Every row comes from one small tree of marks. Brackets hold a mark, then the marks that hang from it, in the order of their numbers. Every link used is in the known rows. Which tree was each row made from?
Known rows:
(K_91 K_92): [  1   0   1  -6  -7  26   6   0  -4 -22  -8  -6  -6 -11  -4  -7  -1  -5
   6   8   9   5  -3]
(K_91 (K_92 K_665) K_504): [  4  -1   8 -14 -12  47   4   2  -6  -8  -9  -6 -14  -5  -2   0 -10   0
  19  11   3  17   3]
(K_579 (K_665 (K_35 K_87) K_92)): [ -2  -3  -4  -7  -8   1   0  -2  -7 -46 -12  -1 -15   3  -6  -7   7  14
   8  -6  -6  -3   9]
(K_91 (K_504 K_797)): [ -3   3   1   2 -11  28   0  -4  -2 -12  -1  -2  -4  -5  -8  -4  -8  -1
   8  12 -11   9  13]
(K_579 (K_35 K_87) K_92): [  3 -15  -2   5 -13 -15   0  -1   1 -33  -4   3   6 -14  -9 -11  16  14
  -7 -10  -7  -2   7]
(K_797 K_504): [ -5  -4  -2  -6 -15   9  -1  -5  -3  -4  -3  -6  -2  -5 -14   2  -7   7
  -4   9   1   1   1]
(K_92 (K_665 K_35 K_579)): [ -8  -2   2 -22  -5  22   3 -19  -4   7 -15  -5 -19   2  -1 -10  17   4
   4  14   0   3   7]
(K_35 K_579 K_665): [ -8  -7  -4 -19  -7  -6  -1 -10   4  28 -11  -5  -8  -8 -13 -12  16   2
  -4  14   8   3  19]
(K_35 K_87 K_579 (K_665 K_92)): [ -2  -3  -9 -15  -7 -34   1  -7   9   3 -15   1 -13 -15 -17 -13  18   6
  -3  10   4   4  26]
(K_665 (K_35 K_87 K_579) K_92): [ -2   7 -13 -15 -10 -12   3  -7   4 -31 -11  -6 -17 -16 -24 -16  19  11
  -5  14   1   0  15]
(K_87 K_35 (K_665 K_92 K_579)): [ -6   2   1  -5 -11 -15   3 -13 -12  22 -25  -4 -33  -5   2  -6  12 -13
 -18   8 -13  -7  13]
(K_92 K_665): [ -1  -5   7  -7  -4  16   1  -8   4  32  -7  -1 -20   5  -3  -8  -1   9
   0   8   1   6   0]
(K_35 (K_87 K_665) (K_579 K_92)): [ -5 -15  -5   1 -15 -14   2   2   2   1  -6  -5  -3 -13 -16 -11  22   3
 -19   5   1  -7   7]
(K_579 (K_35 K_665)): [ -3 -12   4 -13  -9 -11  -2 -13  -1   6 -18   2  -5   0  -5 -12  15   7
   0  -4  -3   3  21]
(K_665 (K_35 K_87) K_92 K_579): [ -4   4 -10 -17  -8 -13   4 -14  -3 -48 -14  -2 -16 -14  -8 -10  19   1
  -1   9  -1  -1  15]
(K_92 (K_665 K_579)): [ -6  -7   3 -16  -3  11   1 -17   2  31 -11   0 -18   1   2  -5   7  -4
  -2  12   4   7   2]
(K_665 (K_579 K_35 K_92)): [ -4 -14  -5  -5 -12 -17  -1 -11  -6 -17 -10  -1  -4 -18  -5  -7  18   1
  -3  -2  -6   0   3]
(K_579 K_35): [ -1  -7   1  -5  -8   2  -1 -10   1  -6 -10   0  -8  -3 -11 -10   4   6
  -6  -2  -1   3   4]
(K_579 K_92 K_665): [ -4 -17  -1   3  -8  -1  -2   4 -12  -9  -3  -4  -6  -4   1  -2   0   9
   6  -6  -6  -4  -5]
(K_665 K_92): [  1   3  -6  -3  -7 -18   3  -5  -2  -7  -9  -3 -29  -9 -11  -5  -5   5
   2   7  -3   3   2]
(K_35 (K_665 K_92 K_579)): [ -6  -4  -7 -19  -6 -34   1 -16  -5   4 -20   0 -25 -11  -1  -4  11  -6
   5  10  -2   4  20]
(K_91 (K_92 K_665) (K_504 K_797)): [  3   2   9  -2 -13  52   5   1  -4   2 -10   1  -6  -5  -3  -6  -9  -4
  22  13  -6  20   7]
(K_35 K_87 K_579 K_665): [ -5  -9  -5 -18  -6  -7   0  -7  11   8  -9   0   5  -7 -13 -15  23   4
 -10  10  10   0  24]
(K_92 (K_665 (K_35 K_87 K_579))): [ -3  -2   0 -19  -8  20   1 -10  11   6 -10  -4  -8  -1 -16 -20  24  15
  -6  13   7   3  13]
(K_579 K_35 K_665): [ -3 -15   4  -4  -7  15  -5  -6  -4  -5 -12   1  -3   5  -2  -5   0   9
  -1 -12  -4   3   0]
(K_91 (K_92 (K_665 K_35))): [  0   2   8 -15 -10  44   7  -4  -7 -13 -15  -7 -16  -2  -3 -14   9   5
  15  11   5   7   0]
(K_91 K_504): [ -2  -1  -1 -10 -11  25   0  -2  -5 -19  -1  -8 -14  -4  -9   3  -9   2
   5  10  -2   6   9]
(K_579 K_665): [ -5 -10   1  -5  -3  19  -3  -2  -6   0  -6  -3  -8   6   1  -3  -5   4
   3  -3   1   0  -2]

Which tree is each row?
[ -9  -4   6  -9  -9  11   2 -14  -9  25 -18  -5 -16   2   6  -8  18 -13
 -23   7  -7 -10  11]
(K_87 K_35 (K_665 K_579))
[ -7  -9   2 -11 -10 -22   1 -10 -13  21 -15  -4  -4 -13  10 -12  26  -2
  -5   4 -10 -11  24]
(K_87 (K_35 (K_665 (K_579 K_92))))
[ -3 -11   5 -16  -6   7  -1 -21   4  24 -18   4 -13   0  -1  -9  11   1
  -3   3  -1   9   5]
(K_92 (K_665 (K_579 K_35)))
[ -4  -1  -9 -17  -8 -32   0  -8   1  21 -17  -5 -25 -14 -17 -11  11   4
   1  15   1   5  20]
(K_35 K_579 (K_665 K_92))
[ -2  -2  -7 -11  -9 -23   0 -17  -3 -12 -19   2 -23 -14 -10  -5   7  -1
  -2   3  -7   7   8]
(K_665 K_92 (K_579 K_35))
[  1  -9  -2  -3  -9 -13  -4  -5  -7 -10 -19   2 -20   0  -7  -2  -6  11
   6 -12 -11   6   0]
(K_579 K_35 (K_665 K_92))
[ -2   1   6 -10 -11  50   4  -8  -5  -1 -15   1  -4 -10   3  -5  -1 -14
  20  17  -3  20  10]
(K_91 (K_92 (K_665 K_579)) (K_504 K_797))
[ -7 -14  -7  -3  -8  -3  -4   4  -6  10  -3  -8  -3 -12 -10  -7   8  10
   1   3   2  -1  -3]
(K_35 (K_579 K_92 K_665))
[ -5   1  -2  -5 -15  -7   5  -7 -14 -19 -20  -9 -39  -1 -11  -7   9   4
  -2   7 -10  -3   7]
(K_87 (K_665 K_35 K_92))
[ -5  -8  -1  -1 -10   8  -3   4  -9  26  -8 -10  -2 -11  -4 -12  13  10
 -10   2  -7  -8   5]
(K_87 (K_35 (K_579 K_92 K_665)))
[-11  -2  -2 -13 -13  14   3  -9  -5   2 -15 -13 -18  -2 -19 -14  22   1
 -12  15   3  -4   9]
(K_87 (K_665 (K_35 K_579)))
[ -9 -10   3   0 -15  -6   2  -7 -16  20 -15  -7 -14  -9   7  -8  21  -9
 -18   4 -12 -13  10]
(K_87 K_35 (K_665 (K_579 K_92)))
[ -3   4   0  -3 -14 -13   2  -5  -5  39 -22  -8 -34  -8 -14 -13  11  -3
 -24  13  -9  -5  11]
(K_87 (K_35 K_579) (K_665 K_92))
[  1   3   8 -21 -16  56   6   0 -12 -32 -13 -11 -17  -5  -4  -5  -1   5
  24  13   0  13   8]
(K_91 (K_92 (K_665 K_35)) K_504)
[ -2 -16  -6  -4 -11 -19   0 -10   0 -34  -9   5   9 -18  -4  -9  22   3
  -8  -6  -5  -2   9]
(K_665 (K_579 (K_35 K_87) K_92))
[ -1   5   1 -27 -16  52   5  -1  -6 -18 -14 -14 -15 -11 -17  -9   8   5
  17  22   5  16  11]
(K_91 (K_92 (K_665 (K_35 K_579))) K_504)
[ -2   5  -3 -15  -9 -26   1  -8  -2  41 -21  -6 -24 -12 -11 -17  16   4
 -10  15  -7  -2  28]
(K_87 (K_35 K_579 (K_665 K_92)))
[ -2  -9  -2  -6 -10  -4   0  -3   4  41  -5  -6 -16 -13 -14 -11  12  13
  -3  14   1   4  -1]
(K_35 (K_579 (K_92 K_665)))
[  3   1   7 -20 -15  56   6   2  -5 -51 -10  -6  -5  -4  -4  -8   6   7
  20  10   2  12  14]
(K_91 (K_92 (K_665 (K_35 K_87))) K_504)
[ -1  -2   5 -23 -11  44   4  -6  -7  -9 -13  -5 -13 -10   3   3  -3 -11
  18  16   5  18   5]
(K_91 (K_92 (K_665 K_579)) K_504)
[  6 -18   5   1 -12 -10  -1  -4   6  -2  -8   6  -3  -5  -5 -12  16  18
  -1  -9  -9   3   6]
(K_579 (K_35 K_87) (K_92 K_665))
[ -7  -2 -11  -9 -14  -3   3  -3  -6 -15  -5 -14 -11 -20 -20 -16  22  13
   0  14  -1  -5   6]
(K_665 (K_35 (K_579 K_92)))
[ -6  -7   2   2 -16  -6   2   0  -8  39 -12 -11 -15 -11  -8 -14  23   1
 -23   9  -9 -12   9]
(K_87 (K_35 (K_579 K_92)) K_665)
[ -4  -4 -10  -9 -13  -4   3  -1   0 -34  -2  -9   2 -20 -19 -18  30  14
  -5  10   3  -7  11]
(K_665 (K_35 K_87 (K_579 K_92)))
[ -8 -18  -3  -1 -12 -15   3  -6  -5 -17  -8   0  -3 -11   2  -4  22  -7
 -14  -1  -2  -9   6]
(K_35 (K_87 (K_665 (K_579 K_92))))
[ -4  -1  -4  -8  -8   4   0  -3 -15 -29 -15  -7 -27   1  -7  -5   0  13
  12  -1  -7   0   3]
(K_579 (K_665 K_35 K_92))
[-10   0  -5 -13 -13 -11   5 -15 -15 -21 -24  -8 -37  -6  -7  -5  17  -6
  -4  11  -8  -3  10]
(K_87 (K_665 K_35 K_92 K_579))
[ -6  -2   2  -9  -6  23  -4  -3  -3  33 -11  -8  -4   0  -4 -13   9   4
 -13   5   0  -4   8]
(K_87 (K_35 (K_579 K_665)))
[  3 -12  -2  -1  -8 -12  -3  -3   1 -27 -16   7  -8   0  -6  -5   1  12
  -1 -16  -9   4   7]
(K_579 (K_35 K_87) (K_665 K_92))
[ -5  -3  -9  -8  -6 -10  -3  -2  -2  13 -13  -5 -22  -7 -14  -5  -2   6
   1   6   1   5   1]
(K_35 (K_579 (K_665 K_92)))
[ -7  -7  -8 -11 -11  -5   3  -7  -7 -52  -5  -4   3 -18  -3 -10  28   5
  -1   4  -1  -8  12]
(K_665 (K_35 K_87) (K_579 K_92))
